Known rows, with every way that one mark hangs from another:
[j_505 j_380]: [ 1.40 -0.37  3.41 -0.55  0.32 -0.21 -0.87 -1.15  0.15  1.10 -1.18  0.22
  0.02  0.04 -1.73  0.06  0.07 -0.10 -1.35]
[j_48 j_44 [j_768 [j_895 j_178]]]: [ 1.48 -1.51  0.56  1.22  0.06 -0.13  3.76 -0.76  0.36  0.40 -0.55 -1.30
  0.39  0.08 -0.48  0.88 -1.47  0.73 -0.92]
[j_380 [j_894 [j_768 [j_895 j_178]]]]: [ 0.73 -0.51 -0.52  1.73  0.79 -0.72 -1.66 -0.52 -0.60  0.86 -0.41 -0.72
  1.04  0.86  2.34  1.66 -0.04  0.69 -0.01]
[j_168 [j_736 [j_895 j_642 j_768]]]: [ 0.13 -1.86 -0.21  1.30  2.23  0.61  1.58 -0.91 -0.15 -0.59 -0.75 -1.22
 -0.19  0.07  0.55  0.84  1.94 -1.89  0.62]
[j_168 [j_736 [j_895 j_768]]]: [ 0.32 -1.86 -0.34  1.49  2.02 -0.32  1.38 -1.03  0.24 -0.47 -1.44 -1.75
 -0.15  0.08  1.11  0.92  2.08 -0.47 -0.63]
[j_894 j_380 [j_768 [j_48 j_44] [j_895 j_642]]]: [ 0.95 -0.45  0.39  0.11  1.08  1.05  0.51  0.16  0.01  1.28 -0.13  0.64
  1.18 -0.40  0.78  1.72 -1.29 -2.67 -0.93]
[j_168 j_736]: [ 1.33 -1.18  1.27  0.63  1.21  0.47  1.34 -0.45  0.74 -0.88 -1.54 -0.84
 -0.25  0.41 -1.37  0.59  0.41 -1.80 -1.52]
[j_736 j_168 [j_895 j_642 [j_768 j_48]]]: [ 0.15 -0.83 -0.19  0.31  3.19  0.88  0.97 -0.95 -0.21 -1.77 -0.01  0.22
 -0.25  0.43 -0.77  1.28  1.60  0.91  2.15]
[j_168 [j_736 [j_895 j_178 j_642 j_768]]]: [-0.49 -2.05 -1.15  1.87  2.13 -0.71  2.33 -1.18 -0.27 -0.69  0.06 -1.77
 -0.19  0.48  1.40  1.04  2.64  1.99  0.77]
[j_895 j_178 j_642]: [ 0.68 -0.77  1.70  0.46  1.42  0.73  0.22 -0.85 -0.15 -0.62  0.20 -0.43
  0.09  0.78 -1.10  0.86  0.45  2.22  0.23]
[j_48 j_44 [j_768 j_895]]: [ 2.06 -1.36  1.52  0.80  0.10  1.18  3.05 -0.42  0.47  0.63 -1.30 -0.68
  0.30 -0.41 -1.42  0.65 -2.27 -3.03 -1.14]
[j_894 [j_768 j_48]]: [ 1.47  0.06  0.95  0.89  1.24  1.49 -1.41  0.16  0.50 -0.55 -0.94 -0.23
  0.88  0.02  0.32  2.58  0.01  0.63 -0.53]
[j_505 [j_380 [j_894 j_768]]]: [ 1.33  0.24  2.06  0.39 -0.15  0.04 -1.95 -1.21 -0.62  1.36 -1.28  0.49
  0.71 -0.29  0.19  1.79 -0.05 -2.15 -0.53]
[j_894 j_380 [j_768 [j_48 j_44] [j_895 j_178 j_642]]]: [ 0.35 -0.61 -0.49  0.63  1.01 -0.28  1.28 -0.14 -0.06  1.16  0.72  0.05
  1.19  0.08  1.52  2.00 -0.55  0.98 -0.84]
[j_168 [j_736 j_895]]: [ 0.86 -1.69  0.57  0.91  1.70 -0.42  0.72 -0.71  0.41 -0.52 -1.63 -1.15
 -0.58  0.38 -0.08 -0.32  1.07 -0.95 -0.96]
[j_736 j_168 j_895]: [ 0.95 -1.09  1.54  0.16  2.42 -0.08  0.26 -1.07 -0.29 -1.40 -1.43 -0.69
 -1.00  0.57 -0.89 -0.58  0.97  0.16  0.44]
[j_168 [j_736 [j_895 j_178 j_642 [j_768 [j_48 j_44]]]]]: [-0.18 -1.70 -2.27  1.50  1.48 -1.14  4.54 -1.11  0.43 -1.16  1.15 -0.83
  0.41  0.06  0.29  1.85  2.10  3.53  0.28]
[j_894 j_380 [j_768 j_48 [j_895 j_642]]]: [ 0.62 -0.31  0.61  0.17  1.88  1.45 -2.09  0.45 -0.02  1.40 -0.52  0.45
  0.96  0.17  1.44  1.77 -1.00 -2.41 -0.22]

Rows:
[ 0.62 -1.69  0.86  0.75  1.94  0.48  0.94 -0.63 -0.06 -0.61 -1.14 -0.64
 -0.57  0.43 -0.61 -0.33  0.91 -2.42  0.21]
[j_168 [j_736 [j_895 j_642]]]
[ 1.36 -0.61  0.35  0.38  0.75  0.85  2.21 -0.85  1.05 -0.72  0.23  0.15
  0.99 -0.38 -1.17  2.59  0.34  2.02 -1.11]
[j_895 [j_768 [j_48 j_44]]]
[ 1.42 -1.11  1.86  0.55  1.28  2.48  0.64 -0.03  0.00  0.59 -1.20 -0.31
  0.08  0.19 -1.23  0.48 -2.09 -4.26  0.72]
[j_48 [j_768 [j_895 j_642]]]
[ 1.31  0.34  0.15  0.81  0.88  1.50 -2.18 -0.30  0.33 -0.31 -0.71  0.75
  1.07  0.14  0.19  2.98 -0.38 -0.37  0.10]
[j_380 [j_894 [j_768 j_48]]]
[ 1.72 -0.71  0.79 -0.14  0.54 -0.06  1.18 -0.03  1.01  0.27  0.03  0.61
  0.89  0.26 -1.45  0.44 -1.44  0.69 -1.49]
[j_768 [j_48 j_44] j_895]
[ 0.02 -0.43 -0.30  0.64  1.86  0.19 -1.32  0.24 -0.13  1.20  0.19 -0.15
  0.99  0.55  2.34  1.92 -0.23  1.50 -0.14]
[j_894 j_380 [j_768 j_48 [j_895 j_178 j_642]]]
[ 0.93 -0.70  1.32  0.65  1.47  0.48 -2.16 -0.10 -0.26  1.89 -1.84 -0.86
  0.66  0.04  2.45  1.04 -0.56 -2.72 -1.62]
[j_894 j_380 [j_768 j_895]]
[ 0.66 -0.09 -1.34  1.38  0.87 -0.74 -1.92 -0.02  0.11  0.45  0.17  0.06
  1.41  0.93  1.86  2.31 -0.35  2.70  0.27]
[j_380 [j_894 [j_768 j_48 [j_895 j_178]]]]
[ 0.86  0.38  0.83 -0.07  0.35  0.20 -2.58 -0.19 -0.46  1.94 -0.02  1.92
  1.28  0.14  0.09  1.48 -1.16 -2.56  0.81]
[j_505 [j_380 [j_894 [j_768 j_48 [j_895 j_642]]]]]
[ 0.77 -0.78 -0.61  0.86  0.72 -0.43  2.96 -1.12  0.86 -0.82  0.92 -0.56
  1.00  0.03 -0.38  2.93  1.07  5.74 -0.97]
[j_895 j_178 [j_768 [j_48 j_44]]]
[ 1.19 -1.49  0.81  1.10  0.37  0.77  3.86 -0.61 -0.02  0.34  0.16 -0.71
  0.32  0.04 -1.17  0.83 -1.64 -0.73  0.13]
[j_48 j_44 [j_768 [j_895 j_178 j_642]]]
[ 0.85 -0.34  0.42  0.29  1.67  0.45 -2.31  0.41  0.37  1.55 -1.21 -0.06
  0.96  0.20  2.10  1.84 -0.86 -0.92 -1.37]
[j_894 j_380 [j_768 j_48 j_895]]
[-0.17 -2.05 -1.32  2.04  1.89 -1.72  1.90 -1.26  0.15 -0.65 -0.60 -2.38
 -0.13  0.48  1.96  1.10  2.94  3.40 -0.43]
[j_168 [j_736 [j_895 j_178 j_768]]]
[ 0.47 -0.76  0.20  0.22  1.58 -0.03 -0.48  0.13  0.36  0.10  0.89  0.43
  0.73  1.22 -0.62  0.61 -0.48  3.17  0.43]
[j_768 j_48 [j_895 j_178 j_642]]
[ 0.36 -0.67 -0.31  0.97  1.60 -0.04  0.39 -0.76  0.77 -0.70  0.48 -0.76
  0.79  0.55  0.27  2.75  1.41  5.94 -0.21]
[j_895 j_178 [j_768 j_48]]
[-0.15 -1.04 -1.34  1.03  2.88 -1.31  1.56 -1.25  0.13 -1.80  0.22 -0.95
 -0.28  0.85  0.58  1.59  2.46  6.25  1.14]
[j_736 j_168 [j_895 j_178 [j_768 j_48]]]
[ 0.12 -0.63 -0.03  0.77  1.85  0.91  0.50 -0.70  0.37 -0.91  1.15 -0.17
  0.77  0.56 -0.33  2.78  1.28  4.51  0.86]
[j_895 j_178 j_642 [j_768 j_48]]
[ 1.09 -0.54  0.53  0.23  1.04  1.79  2.49 -0.77  0.53 -0.81  0.74  0.68
  1.00 -0.44 -1.74  2.55  0.19  0.54  0.02]
[j_895 j_642 [j_768 [j_48 j_44]]]
[ 0.22 -0.98  0.73  1.10  1.66  0.94  0.62 -1.12 -0.29 -0.48  0.50 -0.99
  0.48  0.47  0.13  2.00  1.53  2.70  0.53]
[j_895 j_178 j_642 j_768]
[ 0.19 -1.22 -1.59  0.97  2.01 -1.77  4.09 -1.59  0.17 -1.94  0.76 -0.84
 -0.07  0.32 -0.05  1.65  2.16  6.05  0.41]
[j_736 j_168 [j_895 j_178 [j_768 [j_48 j_44]]]]
[ 1.15  0.32  0.53  0.08  0.13 -0.84 -2.75 -0.29 -0.02  2.02 -0.56  1.38
  1.35  0.19  0.68  1.56 -1.04 -1.03 -0.30]
[j_505 [j_380 [j_894 [j_768 j_48 j_895]]]]
[ 0.68 -0.29  0.46  0.95 -0.13 -2.10 -1.79 -1.03 -0.77  2.31 -0.44 -0.12
  0.96  0.55  1.80  1.13  0.05  0.76 -0.51]
[j_505 [j_380 [j_894 [j_768 [j_895 j_178]]]]]
[ 1.51  0.13  0.40  0.11 -0.78 -1.19 -0.26 -0.60  0.06  2.04 -0.11  1.51
  1.54 -0.41 -0.08  1.63 -1.34 -1.20 -1.05]
[j_505 [j_380 [j_894 [j_768 [j_48 j_44] j_895]]]]
[ 1.06 -1.38  0.76  1.35  0.94  0.27  1.22 -0.36  0.30  0.47 -0.88 -1.49
  0.15  0.59  0.15  0.83 -1.17  1.05 -0.28]
[j_48 [j_768 [j_895 j_178]]]
